What can hang from each mark
k_201: k_185 k_300
k_535: k_201
k_329: k_178 k_715
k_127: k_143
k_143: k_127 k_535
k_695: k_127 k_178 k_535
k_185: k_178
k_178: k_143 k_329

Each row was made from one small tree. The marks that hang from a mark follow it in brackets, in the order of their numbers. Every link used is in the known rows. Write each row's tree.
Known rows
k_143{k_535{k_201{k_185{k_178{k_329}}}}}: [ 2.92 -1.85 -0.73  1.12 -2.28 -2.91 -1.88  0.60 -1.23  0.51  1.73  0.85
 -2.47  2.76 -0.40  0.63 -0.77  0.32 -0.81 -0.93 -2.19 -1.10  0.61 -0.02
 -2.66 -0.89  2.61]
k_695{k_127{k_143{k_535}} k_178}: [ 1.48  3.93  0.77  1.08  2.41  2.80 -3.89  0.46 -0.77  1.02 -5.05  0.62
  1.36  2.03  0.68 -0.15  1.80 -1.82 -1.94  1.02 -1.01 -1.55 -0.13 -1.02
  2.23  1.88  1.75]
k_695{k_535}: [ 0.96  3.02  0.66 -1.41  0.71  0.16  0.64  1.23  2.22  1.17 -0.45  1.10
  1.74  0.19  2.78 -0.31  1.31 -0.76  0.10  3.20 -3.98  1.23 -2.94 -1.52
  1.38 -1.20 -1.07]
k_178{k_143 k_329{k_715}}: [-5.77  1.03  0.34 -0.91  4.75 -2.97  3.45  1.33  1.35 -3.88 -0.71  0.66
  1.66 -4.10  0.83  1.05 -0.69  0.60  3.14 -0.95  4.38  2.15 -2.06  0.95
 -3.41 -0.99  0.25]
k_329{k_178 k_715}: [-5.57  4.16  1.03  0.71 -2.84 -3.79  1.71  5.03  3.16  5.35  0.03 -1.65
  0.49 -2.11  1.67  3.39  2.41 -2.58  0.95  1.05 -1.10 -2.81 -2.06 -2.08
  1.11  1.60 -3.18]
k_185{k_178{k_143{k_127} k_329{k_715}}}: [-0.41  0.32 -2.01 -1.77  0.88  0.47  0.45  1.74  2.49  1.06 -0.30 -0.44
  0.35 -1.63  0.88  2.66 -2.86  2.23  3.40  2.37  3.87  1.95 -3.33  0.62
 -2.23  1.00 -0.89]
k_185{k_178{k_143 k_329{k_715}}}: [-0.64  1.22 -1.71 -1.95  1.46 -1.20  1.73  1.49  4.97  1.15 -0.79 -0.67
  1.03 -1.90  1.61  2.29 -1.37  2.66  3.55  3.79  4.16  2.08 -3.21 -0.10
 -3.10  1.05 -0.64]
k_695{k_127 k_178}: [ 0.96  4.55 -0.39 -0.50  4.70  1.59 -1.59 -0.93  2.83 -0.61 -3.76  2.03
  3.13  0.83 -0.56 -0.50  2.31 -2.51 -1.49  3.69 -1.22  0.31 -1.58  1.18
  1.25  4.54  1.09]
k_201{k_185{k_178} k_300}: [ 4.63 -5.65 -1.98 -1.38 -6.43  3.55  2.37 -1.93  1.44  0.65  4.25 -2.69
 -0.22 -0.97  1.36  0.39  0.85  0.92  1.58 -1.15 -1.52  1.13 -1.53 -5.38
  2.24 -0.28 -1.55]
k_329{k_715}: [-2.80  3.59 -1.68  0.20 -1.56 -5.85  1.73  4.09  2.18  1.35  2.06 -2.25
  1.14 -0.42  4.51  2.82  2.71 -3.69  0.20  1.27 -0.39  1.85 -4.49 -2.05
  0.66 -1.87 -2.09]
k_695{k_178}: [ 0.74  2.28 -1.29 -2.25  1.45  0.35  0.76  0.28  3.10 -2.53 -1.27  1.83
  2.76 -0.57  1.25  0.15  0.51 -1.76  1.60  4.88 -0.01  0.53 -4.45 -1.21
  0.68  3.62  1.77]
k_535{k_201{k_185 k_300}}: [ 1.79 -3.14 -0.76  0.29 -2.52 -3.54  2.08 -2.68 -0.70 -1.05  3.99 -0.63
 -1.06  1.48 -0.36 -1.93  1.94 -0.18 -2.20 -1.66 -0.03  0.13  3.15  0.44
  0.67 -2.39 -1.35]
k_178{k_143{k_127 k_535} k_329{k_715}}: [-4.78 -2.04 -0.11  0.93  2.68  0.61 -1.26  2.58 -5.17 -3.83 -0.09  0.79
  0.14 -2.55 -0.83  1.77 -4.37 -0.42  1.96 -5.10  2.02  1.16 -2.15  1.57
 -3.06 -1.32  2.54]
k_127{k_143}: [ 1.85  2.79  0.64 -1.33 -0.83 -3.41 -0.90  3.87  0.34  1.41 -1.26  0.88
 -1.40  0.86  6.67  1.82  2.46 -0.98  1.49  0.72  1.39 -0.57 -3.47 -4.77
  0.92 -6.04 -2.23]
k_329{k_178{k_143} k_715}: [-6.76  2.85  1.26  0.67 -1.37 -2.21  1.12  3.99  2.82  3.34 -1.11 -2.19
  0.72 -3.39  1.12  2.30  0.98 -2.17  1.50  1.54  0.65 -1.78 -1.60 -0.64
  0.46  1.65 -2.24]
k_535{k_201{k_185{k_178}}}: [ 3.46  0.70 -0.88 -0.53 -2.66 -4.96  1.46 -1.72  3.49  1.69  2.92 -0.36
 -2.63  2.71  0.11 -0.73  2.18  0.80 -1.16  3.63 -0.23 -0.11  1.82  0.83
 -0.54 -0.45 -1.56]
k_695{k_127{k_143} k_178{k_329} k_535{k_201}}: [-2.05  6.58  3.97  1.41  5.53  3.28  1.66 -3.52  0.32  2.56 -5.75  0.75
  2.45  1.81 -4.22 -3.81  2.16  3.49 -4.07  1.03 -0.31 -2.26  7.84  3.28
  2.72  3.46 -0.54]
k_143{k_127 k_535{k_201{k_185}}}: [ 3.29 -3.47 -1.14  1.83 -3.72 -0.21 -5.62  1.32 -7.12 -0.63  3.23  1.17
 -3.89  3.80 -1.01  0.66 -3.09 -2.62 -2.05 -3.94 -4.09 -1.12 -0.57  1.18
  0.06 -2.24  2.14]
k_201{k_185}: [ 3.03 -0.10  0.16 -1.77 -3.62 -1.31  2.03 -0.15  2.72 -1.03  3.61  0.34
 -1.86 -0.59  2.37  0.70  2.88 -1.71  1.57  1.11 -3.65  0.35 -3.23 -4.54
  0.96 -0.74 -0.74]
k_535{k_201{k_185{k_178{k_143 k_329}} k_300}}: [ 1.72 -3.82 -0.91 -0.19 -1.70 -1.74  2.68 -3.49  0.60 -0.65  2.92 -0.91
 -1.08  0.51 -1.62 -1.88  0.16  2.40 -0.84 -0.69  2.32  0.44  4.01  1.37
 -0.76 -0.94 -1.07]

Write each row's tree
[ 0.98 -5.74 -1.15  0.95 -0.61  2.20 -4.72 -0.38 -6.05 -3.98  1.21  0.37
 -1.50  0.44 -0.66 -0.91 -4.02 -1.79 -0.36 -3.07 -0.10  1.23 -0.85  2.16
 -0.68 -2.61  2.57] | k_178{k_143{k_127 k_535{k_201{k_185 k_300}}}}
[ 2.44 -1.56  0.53  1.36 -3.95 -2.00 -2.28  2.23 -4.19  1.44  0.20 -0.96
 -2.80  2.51  3.69  0.52  0.96 -0.26 -1.08 -3.41 -0.22 -1.81  0.79 -3.87
  0.96 -6.15 -0.04] | k_127{k_143{k_535{k_201{k_185 k_300}}}}
[ 3.87 -6.72 -1.82 -1.43 -5.37  4.81  2.08 -2.71  1.07 -0.74  3.53 -2.89
 -0.02 -1.96  0.94 -0.30 -0.28  1.04  2.01 -0.83 -0.07  1.88 -1.24 -4.33
  1.84 -0.28 -0.84] | k_201{k_185{k_178{k_143}} k_300}
[-5.00 -1.98 -0.19  1.66  2.99 -1.29 -0.98  1.46 -5.51 -3.56  0.29  0.53
 -0.51 -1.36 -2.25  0.73 -4.33  0.28  0.49 -4.98  2.86  0.72  0.65  3.93
 -3.24 -1.55  2.28] | k_178{k_143{k_127 k_535{k_201}} k_329{k_715}}
[ 4.25 -8.21 -2.17 -0.46 -6.40  6.51 -0.26 -2.11 -2.16 -0.75  3.85 -2.89
 -0.80 -1.18  0.13 -0.03 -2.00  0.62  1.51 -2.72 -1.47  1.44 -1.39 -3.98
  2.03 -0.50  0.26] | k_201{k_185{k_178{k_143{k_127 k_535}}} k_300}
[ 3.78  0.01 -0.26 -2.37 -3.64  0.18  3.29 -0.65  4.79  0.94  2.87  0.06
 -1.95 -0.74  0.87  1.62  1.38  1.99  3.08  2.07 -1.57  0.04 -2.24 -4.22
 -0.53  1.40 -0.88] | k_201{k_185{k_178{k_329}}}
[-6.52  2.01  1.03  0.85 -1.83 -0.53 -0.29  4.09  0.48  3.28 -0.61 -1.98
  0.03 -3.05  0.28  2.53 -0.43 -2.62  1.32  0.17  0.16 -1.88 -1.82  0.08
  1.50  1.61 -2.61] | k_329{k_178{k_143{k_127}} k_715}
[ 2.57 -3.86 -1.44  0.00 -2.84 -1.78  1.63 -3.36  0.69 -0.04  3.19 -1.76
 -1.11  1.19 -0.72 -1.85  0.70  1.28 -1.34  0.32  1.53  0.83  3.31  1.08
  0.13 -1.28 -1.29] | k_535{k_201{k_185{k_178{k_143}} k_300}}
[ 3.38 -5.58 -1.28 -1.67 -4.81  3.57  4.05 -2.14  1.16 -0.10  4.00 -1.52
 -0.08 -1.81  0.09  0.50  0.27  2.53  2.34 -2.68 -0.26  0.70 -0.41 -4.92
  0.89  0.14 -1.20] | k_201{k_185{k_178{k_329}} k_300}
[ 1.28  2.47  3.04  2.49 -0.08  2.12 -0.31 -2.83 -1.85  4.59 -1.62 -1.97
 -0.24  3.01 -0.59 -3.33  4.02  1.11 -5.70 -2.27 -3.37 -1.08  7.44  0.38
  4.63 -2.99 -3.54] | k_695{k_127{k_143} k_535{k_201{k_185 k_300}}}
[ 1.37  3.87  0.80  1.65  2.52  1.52 -3.69 -0.19 -0.97  1.31 -4.80  0.50
  1.03  2.93 -0.18 -0.90  1.93 -1.36 -3.09  0.99 -0.42 -1.79  1.84  0.45
  1.94  1.68  1.52] | k_695{k_127{k_143{k_535{k_201}}} k_178}
[-0.13 -3.23 -1.68 -0.20  1.27  4.39 -2.79 -1.20 -3.27 -4.76 -1.34  0.74
  2.24 -0.40 -1.73 -1.58 -3.82 -1.46  0.19  0.96  1.08  0.86 -1.80  2.23
  0.62  2.86  4.08] | k_695{k_178{k_143{k_127 k_535{k_201{k_300}}}}}
[ 2.25 -3.14 -1.04 -0.22 -2.47 -2.59  3.08 -3.05  0.82  0.43  3.44 -0.73
 -1.16  1.34 -1.38 -1.26  0.98  2.26 -1.16 -0.91  1.47 -0.11  3.93  0.65
 -0.52 -0.98 -1.52] | k_535{k_201{k_185{k_178{k_329}} k_300}}
[-1.60  1.90  0.73  0.34  7.67  4.06 -1.90 -1.77  0.00 -3.76 -5.35  2.88
  3.25 -0.97 -3.44 -1.27 -0.93 -0.26 -0.28  0.45  0.87  0.16  0.35  3.01
 -1.71  5.16  4.37] | k_695{k_127 k_178{k_143{k_535} k_329}}
[-2.29 -1.40  0.44 -2.38  5.95  0.66  0.01  0.76 -2.12 -5.51 -1.10  4.45
  0.30 -3.05 -0.41  0.58 -3.61  0.91  3.65 -2.08  3.72  1.56 -3.01  2.16
 -3.24 -1.38  1.03] | k_178{k_143{k_127} k_329}
[ 0.80  5.42  1.69  1.46  4.16 -1.30 -1.45 -1.77  1.35  3.55 -2.46  0.97
  1.27  3.41 -0.91 -2.49  3.45 -0.59 -5.31  2.04 -3.81  0.29  4.12  3.88
  1.52 -0.51 -2.18] | k_695{k_127 k_535{k_201}}
[ 0.28  6.31  2.62  0.69  2.79  6.04 -0.99 -1.62  1.04  3.15 -5.71 -0.51
  3.06  1.28 -0.42 -2.30  2.67  0.26 -2.85  3.08 -3.24 -0.95  2.15 -0.49
  5.15  3.04 -0.58] | k_695{k_127{k_143} k_178 k_535}
[ 1.90  3.82  1.79  1.41  1.92  1.44 -0.79 -3.77  2.43  3.95 -1.51 -1.06
  0.08  2.71 -2.22 -3.11  2.92  0.92 -4.50  2.88 -3.98  0.51  5.46  3.26
  2.06  1.00 -2.02] | k_695{k_127 k_535{k_201{k_185{k_178{k_143}}}}}
[ 2.22 -0.49 -0.39 -0.70 -1.17 -2.92  1.31 -2.37  1.48  0.14  2.63  0.37
 -2.77  1.61 -1.76 -1.00  0.00  1.86 -0.32  1.69  1.11 -0.04  2.80  2.33
 -1.15 -0.11 -1.07] | k_535{k_201{k_185{k_178{k_143{k_127} k_329}}}}
[-4.22  0.89 -0.38 -1.33  3.44  2.76  2.10 -0.35 -0.09 -4.60 -1.37  0.95
  2.98 -3.28 -2.02  0.05 -2.46 -0.07  2.65  1.05  3.03  1.15 -2.41  1.58
 -0.10  4.37  2.18] | k_695{k_178{k_143{k_127} k_329{k_715}}}
[-1.70 -2.59  1.07 -0.12  4.00 -1.43  0.19 -0.76 -1.79 -5.08 -0.61  2.77
 -0.84 -1.45 -1.88 -0.69 -2.56  1.86  1.66 -2.56  2.29  0.19  1.11  2.20
 -5.06 -1.07  3.64] | k_178{k_143{k_535{k_201{k_185}}} k_329}
[ 2.62  0.33  0.91  1.15 -3.44 -3.13 -2.55  2.73 -2.85  1.83 -0.18 -0.39
 -3.45  2.96  4.02  0.71  1.26 -0.48 -0.72 -1.75 -0.64 -1.94  0.26 -3.56
  0.53 -5.75  0.03] | k_127{k_143{k_535{k_201{k_185}}}}
[-2.13 -2.32 -0.49 -0.62  4.13  2.63  0.80 -1.90 -1.18 -5.68 -2.34  2.04
  3.07 -2.09 -2.84 -1.75 -3.17  1.26  1.56 -0.01  3.17  0.28  0.03  2.09
 -2.14  3.60  4.70] | k_695{k_178{k_143{k_535{k_201{k_300}}} k_329}}
[ 0.63  2.56 -1.96 -1.94 -0.08 -2.74  2.49  2.58  5.26  3.20  0.20 -0.23
  0.69 -0.68  2.21  3.45  0.04  2.23  2.99  3.32  2.48  0.99 -3.55 -1.60
 -2.48  0.90 -1.51] | k_185{k_178{k_329{k_715}}}
[ 3.12 -6.14 -1.67  2.23 -4.29  1.48 -5.22  0.70 -9.02 -1.10  3.72  0.37
 -2.99  3.15 -1.47  0.09 -3.62 -2.39 -2.47 -6.28 -3.51 -0.97  0.29  0.84
  0.78 -2.85  2.07] | k_143{k_127 k_535{k_201{k_185 k_300}}}
[-2.13 -0.14  1.72 -0.07  0.61 -0.71 -2.79  2.50  0.73  1.28 -2.68  2.19
 -0.84 -1.08 -0.42  0.67 -1.06 -0.89  1.24  1.27 -0.30 -3.13 -0.57  0.97
 -1.97  1.03  0.90] | k_329{k_178{k_143{k_535{k_201}}}}
[-6.60  1.60  1.09  2.44 -2.17 -2.51 -0.71  3.74  0.47  3.65 -1.05 -2.46
 -0.10 -1.79 -0.24  1.81  0.00 -2.05 -0.07  0.16 -0.07 -2.54  0.39  0.75
 -0.28  1.46 -0.72] | k_329{k_178{k_143{k_535{k_201}}} k_715}
[ 1.45  4.50  2.25  1.27  2.38  0.60  0.66 -3.37  2.47  4.35 -1.22 -0.05
  0.04  2.80 -2.85 -2.50  3.24  2.03 -4.38  1.62 -4.05 -0.30  5.88  2.87
  1.38  1.38 -2.20] | k_695{k_127 k_535{k_201{k_185{k_178{k_329}}}}}
[-5.36 -0.04  0.11 -0.72  4.03 -0.54  1.42  1.74 -2.16 -4.01  0.14  1.17
  0.74 -3.59 -0.23  1.25 -2.81  0.05  2.72 -2.91  3.79  1.90 -2.30  1.90
 -2.18 -1.18  0.06] | k_178{k_143{k_127} k_329{k_715}}
